Each row was made from one path, in order. Every step used is in the known rows, and no mark comes twice. Write each row's path.
Known rows:
r q m v n k h: -.12  .09 -.18  .27 -.09  .02 -.46 -.20  .02  .20 -.28  .05 -.17  .08  .22 -.17  .13 -.19  .40 -.13  .03 -.25 -.01 -.22 -.08  .04  .07
h b m k:  .01  .09  .25 -.12  .07  .19  .14  .12 -.14 -.04  .29  .12 -.03 -.06 -.12  .16 -.23  .23 -.13 -.10 -.12  .15  .17  .03  .05 -.30 -.02
b m: -.05 -.01  .01 -.03  .05  .00  .12  .08 -.02  .02 -.21  .18 -.10 -.08 -.18  .16 -.19  .05  .02  .21  .03  .24  .02  .07  .13 -.07 -.14
n k:  .10  .15  .26 -.03 -.19  .05 -.02  .15  .00 -.18 -.07 -.04 -.20 -.15 -.08  .01  .17 -.22 -.05  .17  .04  .09 -.08 -.26 -.17  .11 -.07
r q m v g b: -.24  .08 -.09  .24 -.04  .22 -.03 -.08 -.12  .10 -.63 -.15  .09 -.04  .08 -.24  .10  .21  .37  .06 -.16 -.25  .10  .32  .02  .00  .24
q m: -.10  .07  .04  .01 -.24 -.10 -.07 -.13  .07 -.14 -.36 -.13 -.06 -.08 -.04  .01 -.14  .16  .02  .10  .05  .07 -.01  .07  .16  .06 -.27
k h:  .11 -.05  .05 -.12 -.12 -.24 -.22 -.33 -.11  .00  .01 -.02 -.02  .06 -.24  .09  .22 -.20  .09  .10  .24 -.01 -.12 -.17 -.26  .11 -.25
g b h:  .07 -.13  .36 -.06 -.08 -.06  .12  .06 -.09 -.29 -.11 -.33  .01  .05 -.19  .13 -.09 -.29 -.04  .27  .31 -.20  .03  .18 -.24 -.08 -.15
b g: -.02  .12 -.20  .09  .11 -.32  .14  .01  .07 -.02  .03 -.10 -.12  .07 -.12 -.15  .06  .03  .02  .12  .06  .19 -.10 -.01  .01 -.04 -.02
b m k: -.08  .25  .11 -.18 -.02  .07  .05  .13 -.06  .01  .09  .22 -.23 -.17 -.15  .20 -.02  .19  .04  .18  .10  .02  .18  .06  .05 -.17 -.20
r q m k h b g: -.07  .30 -.29 -.04 -.14 -.20 -.21 -.50 -.24  .04  .23 -.16  .14  .27 -.19 -.15  .03  .31  .28 -.43 -.09 -.06  .16 -.07 -.21 -.22  .19
n k h b m v g:  .19  .00  .06  .01  .16  .22 -.19 -.10 -.32  .17  .15  .06 -.03 -.11 -.04 -.16  .39 -.03 -.26 -.23 -.26 -.01 -.08 -.21 -.21  .24  .43
g b:  .08 -.04  .18  .04 -.05  .05  .27  .13 -.02 -.15 -.13 -.14  .08 -.04 -.13  .06 -.03 -.12  .08  .20  .12 -.07 -.04  .22 -.15 -.07 -.16
m k h b:  .18  .05  .32 -.21 -.11 -.06 -.19 -.34 -.25 -.08  .55 -.06  .01  .07 -.20  .10  .16 -.03 -.09 -.20  .10 -.13 -.02 -.19 -.36 -.05 -.12
q m k h: -.05  .31  .04 -.19 -.37 -.19 -.41 -.41 -.11 -.11  .11 -.07 -.14 -.05 -.13  .11  .22  .16  .12 -.03  .30 -.34  .07 -.08 -.15  .10 -.33
k m b g: -.19  .04 -.19 -.14  .14 -.10  .42  .13  .35  .10  .12  .10  .03 -.17  .18 -.05  .08  .19 -.23  .12  .03 -.06  .09  .33  .24 -.07  .03
k m: -.12 -.08  .00 -.05 -.14  .03  .05 -.08  .05 -.01 -.28 -.10 -.06 -.13  .05  .03  .11  .01 -.10  .19  .04  .18  .03  .08  .16 -.05 -.17
q m k h b g:  .07  .29 -.21 -.15 -.10 -.24 -.18 -.36 -.17 -.07  .44 -.24  .07  .16 -.11 -.16  .14  .31 -.10 -.39  .03 -.15  .03 -.03 -.11 -.04  .03
b h: -.02 -.08  .34 -.09 -.08 -.22 -.16 -.10 -.03 -.24 -.08 -.23 -.16  .03 -.13  .16 -.08 -.25 -.09  .25  .26 -.01 -.03 -.11 -.11  .04 -.18
m v n: -.05 -.16  .12  .25  .27  .01 -.03  .16  .22  .13 -.03  .04 -.28  .07  .36 -.10 -.05 -.16  .15  .09  .06 -.10 -.14  .00  .21 -.05 -.12
r q m v g b h: -.30 -.01  .06  .16 -.06  .08 -.17 -.18 -.14 -.06 -.61 -.33  .01  .07  .03 -.13  .06  .13  .28  .10  .03 -.40  .19  .28 -.05 -.01  .24
m b: -.01  .01  .36 -.17  .08 -.01  .24  .12  .27 -.10  .12  .20  .00 -.18  .01  .17 -.10 -.01 -.06  .24  .09 -.16 -.05  .15  .04  .03 -.17
h b m:  .08 -.17  .18  .00  .14  .07  .23  .07 -.12 -.02 -.03  .06  .16  .00 -.14  .13 -.36  .09 -.16 -.06 -.21  .35  .05  .06  .11 -.18  .00
k h b:  .25 -.19  .21 -.12 -.02 -.14 -.10 -.40 -.18 -.07  .23 -.10  .18  .16 -.21  .08  .05 -.14 -.12 -.16 -.01  .13 -.15 -.19 -.28  .03 -.05
m v: -.05 -.03  .11  .02  .09  .10 -.13 -.10  .14 -.05 -.15 -.13 -.22 -.04  .15  .00  .05 -.06 -.04  .17  .17 -.08 -.04 -.05  .05  .04 -.10
n k m q r:  .05  .07 -.49 -.04 -.43  .25 -.09  .28  .20 -.19 -.22 -.11  .24 -.15  .23  .04  .13 -.04 -.14 -.07 -.17  .26  .00 -.13  .33  .28  .07
q m v g b: -.11  .04 -.04  .18 -.04  .17  .04  .03 -.07 -.01 -.41 -.23  .01 -.14  .14 -.24  .23  .23  .04  .08 -.06 -.32 -.03  .41  .11  .18  .08
v m: -.18 -.22  .01  .10  .08  .01  .19  .03 -.07  .13 -.18  .07 -.12  .07  .01 -.07 -.04 -.03  .03  .24  .17  .01  .05 -.06  .00 -.03 -.14
h b m q:  .15 -.15 -.19 -.02  .10  .06  .14  .20  .04  .01  .05  .18  .41  .14 -.09  .12 -.52  .07  .05 -.08 -.33  .44 -.05  .08  .16 -.13  .16
h b g:  .13 -.01  .00  .10  .19 -.20  .25 -.02 -.01 -.07  .24 -.20  .08  .15 -.06 -.20 -.13  .07 -.16 -.18 -.17  .34 -.12 -.04 -.01 -.12  .14

Write each row's path:
-.03  .12 -.04 -.07  .21 -.23  .38  .18  .32 -.03  .25  .15 -.04 -.10  .05 -.06 -.01  .09 -.09  .12  .05 -.13 -.08  .18  .05 -.01  .03 -> m b g
-.23  .11 -.05  .10 -.23 -.03 -.15 -.24  .01 -.05 -.54 -.05  .03  .02 -.12  .05 -.26  .14  .40  .07 -.04  .14  .11 -.02  .09 -.15 -.11 -> r q m
 .14 -.03  .07  .15  .09 -.01 -.30  .03  .06  .14  .18  .04 -.32  .02  .22 -.15  .36 -.42  .07  .01  .11 -.24 -.22 -.28 -.19  .19 -.01 -> m v n k h
 .24 -.18 -.52 -.10 -.05 -.01 -.13 -.05 -.08 -.02  .07  .03  .58  .24 -.10  .23 -.28  .11  .01 -.34 -.22  .38 -.04 -.11  .20  .22  .09 -> k h b m q r
-.22 -.29  .34 -.16  .16 -.02  .25  .12  .14  .00  .10  .12 -.07 -.01  .10  .13 -.18 -.12 -.14  .31  .36 -.41  .16  .10 -.01 -.03 -.10 -> v m b h
-.14  .00 -.05  .11  .27  .08 -.05  .12 -.10  .22 -.27  .15 -.23 -.16  .07 -.12  .20  .19 -.03  .18 -.11  .03 -.03  .07  .19  .10  .14 -> b m v g
-.10 -.05 -.35 -.06 -.21 -.01 -.04  .02  .23  .00 -.17  .04  .23  .03  .08  .01 -.02  .00  .07  .13 -.07  .21 -.03  .12  .20 -.02 -.03 -> k m q
 .19 -.20  .05 -.10  .10 -.06 -.02 -.23 -.24  .06  .11  .08  .19  .10 -.27  .19 -.12  .01 -.09 -.13 -.06  .24 -.02 -.04 -.14 -.03  .00 -> k h b m
-.29  .24 -.25  .03  .05 -.18  .25 -.01  .30  .07 -.20  .11  .11  .00  .02 -.06 -.26  .31  .29  .00 -.07 -.12  .13  .25  .13 -.12  .10 -> r q m b g
 .22 -.04  .09  .13 -.06 -.20 -.15  .10 -.08  .11  .23  .13 -.21  .02 -.03 -.10  .28 -.43  .13  .03  .04 -.03 -.26 -.33 -.28  .16 -.11 -> v n k h
-.02  .05  .10 -.06 -.30  .20  .00  .10  .01 -.11 -.18 -.09 -.17 -.30  .09 -.01  .29 -.12 -.26  .15 -.05  .14  .05 -.08  .01  .02 -.02 -> n k m
 .14 -.17 -.37  .00  .00  .13  .12  .27  .06 -.09 -.07  .05  .52  .12  .03  .20 -.52  .19 -.05 -.26 -.35  .52 -.01  .02  .43  .10  .09 -> h b m q r
-.26  .12  .14 -.07 -.13  .03  .11 -.08  .28 -.05 -.32  .20  .13 -.13 -.01  .12 -.35  .18  .31  .09 -.04 -.18  .16  .20  .15 -.07 -.11 -> r q m b
-.08  .05 -.13  .12  .19 -.02  .53  .58  .43  .18  .32  .25 -.15 -.21  .40 -.25  .18 -.06 -.19  .01 -.17 -.12 -.06  .20  .21 -.04  .14 -> v n k m b g
-.28  .34  .05 -.04 -.31  .06 -.26 -.19 -.02 -.07 -.28  .02 -.11 -.07 -.09  .08 -.13  .25  .41 -.01  .06 -.09  .22 -.01  .03 -.23 -.18 -> r q m k
 .05 -.04  .03  .31  .24  .36  .33  .62  .12  .12 -.10  .14 -.17 -.13  .23 -.07 -.05 -.19  .08  .13 -.02 -.20  .01  .25  .05 -.07  .10 -> g b m v n k
-.11 -.21 -.04  .24  .39  .03  .08  .32  .17  .26 -.15  .24 -.27  .02  .26  .01 -.21 -.02  .11  .09  .01  .04 -.02  .13  .36 -.11 -.08 -> b m v n
 .23 -.05 -.16  .27  .36 -.13 -.04  .06  .01  .19  .51 -.09 -.08  .23  .26 -.39  .26 -.26 -.14 -.37 -.10 -.06 -.23 -.23 -.20  .05  .33 -> m v n k h b g
 .08  .21  .12 -.25 -.20 -.16 -.32 -.30 -.17 -.05  .35  .03 -.17 -.03 -.22  .13  .38 -.07  .12  .08  .31 -.25  .01 -.18 -.33  .03 -.29 -> m k h
-.10 -.04  .18  .02 -.11  .37 -.03  .18 -.15 -.09 -.23 -.38 -.16 -.28  .21 -.20  .58 -.18 -.36  .19  .04 -.39  .09  .14 -.14  .15  .34 -> n k m v g b h
 .21 -.17 -.31 -.10  .06 -.10 -.09 -.14 -.06  .12  .17  .21  .47  .28 -.23  .14 -.26 -.04  .11 -.17 -.14  .29 -.10 -.02 -.10  .04  .15 -> k h b m q
-.02 -.01  .01  .25  .26  .20  .04  .46  .15  .19 -.08  .23 -.36 -.13  .29 -.10 -.03 -.18  .00  .10 -.06  .00 -.02 -.04  .17 -.01  .07 -> b m v n k
 .32  .13 -.11  .00  .00 -.19  .00 -.14 -.21 -.04  .41 -.17  .06  .14 -.18 -.23  .28 -.18 -.21 -.25 -.10  .15 -.15 -.29 -.41  .11  .27 -> n k h b g
-.18 -.19  .33 -.30 -.06  .01  .14  .02  .27 -.17  .04 -.03 -.03 -.23  .15  .23 -.03 -.05 -.33  .23  .25 -.28  .16  .21  .11 -.04 -.13 -> k m b h
 .27 -.03  .11 -.08 -.06  .09 -.04 -.07 -.29  .00  .16  .08  .09 -.03 -.26  .09  .04 -.16 -.19 -.15 -.13  .18 -.02 -.22 -.29  .06  .15 -> n k h b m
-.07 -.23 -.54  .10 -.09  .04  .04  .24  .12  .04 -.20  .03  .28  .22  .15  .01 -.21  .07  .16  .04  .04  .14  .02 -.09  .34  .20 -.04 -> v m q r
 .01 -.20  .12  .04  .30  .24  .07  .00  .03  .02 -.07 -.03  .02 -.02  .13  .08 -.31  .14 -.25 -.10 -.10  .15  .11  .08  .21 -.14  .13 -> h b m v
 .11 -.22  .01 -.05  .22  .12 -.17 -.32 -.15  .12  .08 -.02  .07  .11 -.02  .11 -.08  .02 -.16 -.17  .03  .03  .04 -.04 -.03  .03  .10 -> k h b m v
 .30 -.17 -.26  .13  .09  .00 -.01  .28 -.02  .22  .37  .34  .33  .21 -.03 -.04 -.22 -.28  .14 -.25 -.33  .26 -.23 -.18 -.09  .06  .26 -> v n k h b m q
-.16  .34  .18 -.12 -.30  .01 -.18 -.10  .00 -.19 -.05 -.09 -.22 -.16 -.02  .09  .00  .27  .02  .02  .15 -.14  .10  .04  .11 -.04 -.32 -> q m k
 .16  .21 -.06 -.13  .05 -.25 -.09 -.27 -.22 -.01  .69 -.15 -.02  .18 -.17 -.13  .24  .11 -.07 -.29  .06 -.04 -.05 -.13 -.33 -.10  .09 -> m k h b g
